Each row was made from one small tree. Brackets hold a mark, then the marks that hang from it, in the order of their numbers. Every link used is in the known rows. Write each row's tree.
Known rows
{z639 {z15 z806}}: [-0.98 -0.13 -2.17 -1.67 -0.05 -0.58 -4.23  0.18 -2.85  0.07 -1.69  0.42
 -0.92  1.06 -0.34  2.76  0.96  1.57  0.91 -0.66 -1.38]
{z101 z15}: [-0.18 -0.29 -1.20  0.48 -1.70  1.10 -1.34  0.00 -2.42  1.71 -0.16  0.82
  1.58 -0.60 -0.68  2.81 -0.88  0.03  1.37 -1.21 -1.52]
{z101 {z15 z383}}: [-0.17 -0.93 -0.08  0.60 -1.78  1.24 -2.04 -0.13 -2.47  1.86 -0.92 -0.76
  1.16 -0.54 -1.17  3.42 -0.68  0.13  1.86 -0.88 -2.56]
{z806 {z15 z383} z276}: [-0.38 -1.41  0.51 -1.69  0.11  0.96 -2.94 -0.31 -1.03 -0.17  0.58 -1.20
  0.69 -0.81 -1.74  2.47 -1.29 -0.38  0.86  1.09 -2.35]
{z101 {z15 {z639 z276}}}: [ 0.64 -0.90 -1.28  1.96 -0.16  1.09 -1.79 -0.17 -2.25  2.34 -2.66  0.93
  2.10  0.04 -0.82  5.86 -0.55  1.23  0.79 -1.53 -0.99]
{z639 z15 {z276 z383 z806}}: [ 0.01  0.13 -1.06  0.20  2.12 -0.44 -3.72 -1.54 -2.14 -1.23 -3.25  0.73
 -1.43  0.15 -0.10  3.82  0.88  3.07  0.57 -1.63 -1.35]
{z806 z276}: [ 0.09 -0.58 -1.11 -1.34 -0.76  0.49 -2.25  0.22 -2.07  0.03  0.88  0.02
  1.27 -0.38 -1.33  2.57 -1.43  0.23  0.39  0.00 -1.98]
{z101 {z15 z383 z639 z806}}: [-0.22 -1.01 -0.56  0.46 -2.26  1.63 -2.94  0.86 -2.71  2.56 -2.65 -0.81
  1.85  0.62 -1.23  5.79  0.19  0.45  1.34 -1.40 -1.59]
{z806 {z15 z639} {z276 z383}}: [ 1.26 -0.84  0.20 -0.78  0.92  1.41 -2.74 -0.66 -0.63 -0.85  0.26 -0.44
  1.79 -1.74 -0.91  5.78 -1.19  1.03  0.00 -0.06 -1.10]
{z383 z15 {z276 z806}}: [ 0.20  0.38 -1.77  0.07  1.73  1.05 -2.46  0.57 -2.74 -1.81 -1.68 -0.22
  1.83  0.80  0.08  1.18 -2.14  2.41  0.98 -0.78 -1.25]
{z639 {z276 {z806 z15}}}: [-1.10 -0.11 -0.84 -0.59  1.52  0.56 -2.05 -0.46 -1.26  0.37 -1.96  1.44
 -0.08  0.31 -0.27  1.78 -0.84  0.83  0.94 -0.71  0.00]
{z276 {z383 z15} z639 z806}: [ 1.37 -0.82 -1.00 -1.08  0.51  1.26 -3.92  0.91 -1.74 -3.62 -0.09 -1.21
  1.72 -0.52  0.66  2.61 -1.10  2.43  0.30 -1.33 -1.61]
{z276 z383 {z639 {z15 z806}}}: [ 0.44 -0.97 -1.61 -1.74  0.26 -0.07 -5.56 -0.48 -1.33 -2.75 -0.72 -1.32
 -1.10 -0.29  1.06  4.37  1.62  2.64  0.58 -0.98 -1.64]
{z806 {z15 z639}}: [ 0.00 -0.65 -0.61 -1.06  1.03  0.63 -2.12  0.33 -1.30  0.26 -0.54  0.44
  1.40 -0.54 -0.33  4.33 -0.97  0.98  1.25  0.02  0.02]
{z639 z15}: [-0.55 -0.47 -1.53 -1.15  0.72 -1.08 -3.36 -0.30 -2.55 -0.65 -0.63  0.44
 -0.78  0.13 -0.30  2.71  0.29  1.63  1.17 -0.18 -1.66]
{z15 z383 {z639 z276} z806}: [ 0.07 -0.84 -1.06 -0.10  0.76  1.00 -4.14  0.17 -2.45  1.75 -4.63 -1.12
  0.54  1.27 -0.85  6.12  0.79  1.75  1.00 -1.13 -1.46]
{z639 z15 {z276 z806}}: [-1.20 -0.47 -1.66 -0.34  1.50 -1.16 -3.09 -0.40 -2.39 -0.36 -2.96  1.30
 -1.24  1.14 -0.45  2.56  0.53  2.27  0.79 -0.80 -0.83]
{z276 z806}: [-0.99  0.46 -0.95 -1.28 -0.45  0.24 -1.43  0.71 -2.26  0.19 -0.69  1.07
  0.42  0.58 -0.39  1.42 -0.84  1.00  1.34 -1.24 -0.40]
{z383 {z15 z639} {z276 z806}}: [ 0.64 -0.08 -1.45  0.52  1.95  1.12 -2.37  1.19 -2.44 -1.52 -2.42 -0.38
  2.75  1.14  0.09  3.60 -2.24  3.23  0.96 -0.93 -0.67]

Which tree is each row?
[ 0.46 -1.04 -0.14  1.89  0.02  1.65 -1.93 -0.57 -1.80  1.05 -2.54 -1.64
  2.03 -0.20 -0.58  5.69 -1.06  1.95  2.05 -0.95 -1.65] : {z101 {z15 {z383 z276} z639}}
[-0.14  0.62 -0.10 -1.23  0.84  0.98 -1.98 -0.77 -1.03 -0.79 -0.48  0.61
  0.07 -1.01  0.05  2.33 -0.77  1.14  1.32 -1.22 -0.27] : {z276 z383 {z806 z15}}
[-0.39 -0.83 -0.60 -0.14  2.29 -0.42 -3.96 -1.48 -1.94 -1.49 -2.30 -2.00
 -1.18  0.45 -0.16  3.28 -0.06  2.89  2.09  0.23 -2.46] : {z639 {z15 {z383 z276}}}
[-1.07 -0.83 -1.27 -1.69 -0.05 -0.41 -4.84 -0.04 -2.80  0.03 -2.49 -1.06
 -1.32  1.15 -0.80  3.39  1.29  1.45  1.53 -0.32 -2.34] : {z639 {z15 z383 z806}}
[ 0.59 -0.95 -1.60 -0.37  1.45  0.93 -3.37  0.98 -1.37 -3.77 -0.55 -1.45
  1.85  0.47  0.98  1.40 -2.06  2.95  0.69 -0.58 -1.10] : {z383 z15 {z276 z639 z806}}
[-0.67 -1.24 -0.09 -1.01  0.78  0.68 -2.83 -0.06 -0.43 -2.71 -1.14 -2.56
  0.12  0.41  0.92  2.26 -0.88  2.41  2.04 -0.53 -1.16] : {z15 {z383 {z276 z639 z806}}}
[ 0.73  0.36 -1.19 -1.46 -0.90  1.59 -3.58 -0.31 -2.14 -0.13 -0.55 -0.59
  0.92 -0.46 -0.96  4.00 -0.28  0.88 -0.16 -1.23 -2.09] : {z15 {z806 {z276 z383}}}
[-0.40 -0.25 -1.07  0.07  1.01  0.34 -1.86  0.41 -2.02  0.66 -3.10  1.17
  1.05  1.01 -0.40  4.56 -0.45  2.05  0.68 -1.47  0.11] : {z15 {z639 {z276 z806}}}
[ 1.14  0.53 -1.01 -0.43  0.73  1.17 -3.03  0.51 -2.95 -1.57 -1.22  0.10
  1.54 -0.34 -0.33  2.44 -1.29  1.96  0.56 -1.63 -1.81] : {z276 {z383 z15} z806}
[ 0.95 -0.37 -2.32 -0.77  0.20  1.36 -4.00  2.04 -3.45  0.13 -2.19 -0.12
  2.69  1.00 -0.73  4.49 -0.75  1.55  0.22 -0.96 -1.28] : {z383 {z15 z639 z806}}
[-1.13 -0.36 -0.31 -1.29  0.46  0.61 -1.50  0.79 -1.05  0.08 -0.76  1.20
  1.18  0.21 -0.40  3.33 -1.04  0.97  1.29 -0.49  0.86] : {z276 {z806 {z15 z639}}}
[ 0.73 -0.61 -1.64  0.56  1.74  0.80 -3.04  1.40 -2.94 -0.20 -3.45  0.71
  2.38  1.24 -0.80  4.24 -1.18  2.40  0.14 -1.17 -0.75] : {z383 {z15 {z639 {z276 z806}}}}
[-1.17 -0.78  0.20 -0.60  1.57  0.52 -2.67 -0.60 -1.27  0.38 -2.87 -0.03
 -0.56  0.34 -0.82  2.19 -0.42  0.84  1.34 -0.36 -0.91] : {z639 {z276 {z806 {z15 z383}}}}
[-0.39 -0.21 -0.98  1.13 -1.07  2.13 -2.94 -0.74 -2.26  1.52 -2.74 -1.48
  1.00  0.49 -0.38  3.51 -0.43  1.09  1.88 -1.46 -2.09] : {z101 {z15 {z383 z276} z806}}
[ 0.99 -0.27 -0.10 -1.15  0.65  1.40 -2.78 -1.25 -0.81 -1.01  0.98 -0.34
  0.81 -1.92 -0.87  3.31 -1.26  0.46  0.12 -0.01 -1.70] : {z806 z15 {z276 z383}}
[ 0.50  0.21 -1.99 -0.13  1.85  0.07 -5.16 -1.60 -2.52 -0.36 -3.85  0.04
 -1.49  0.33 -0.02  4.84  1.71  2.84  0.29 -1.62 -1.84] : {z639 {z15 z806} {z276 z383}}
[-1.42 -0.57 -0.46 -0.46  1.84 -0.55 -3.25 -0.81 -1.87 -1.68 -2.75 -1.19
 -1.32  1.09 -0.19  2.42 -0.08  3.01  2.19 -0.21 -1.67] : {z639 {z15 {z383 {z276 z806}}}}
[ 1.49 -1.32 -1.85 -0.17  1.95  1.15 -3.98  0.48 -1.48 -3.54 -0.11 -2.14
  1.98 -0.21  1.11  2.24 -1.82  2.74  0.82 -0.03 -1.87] : {z383 z15 {z276 z639}}
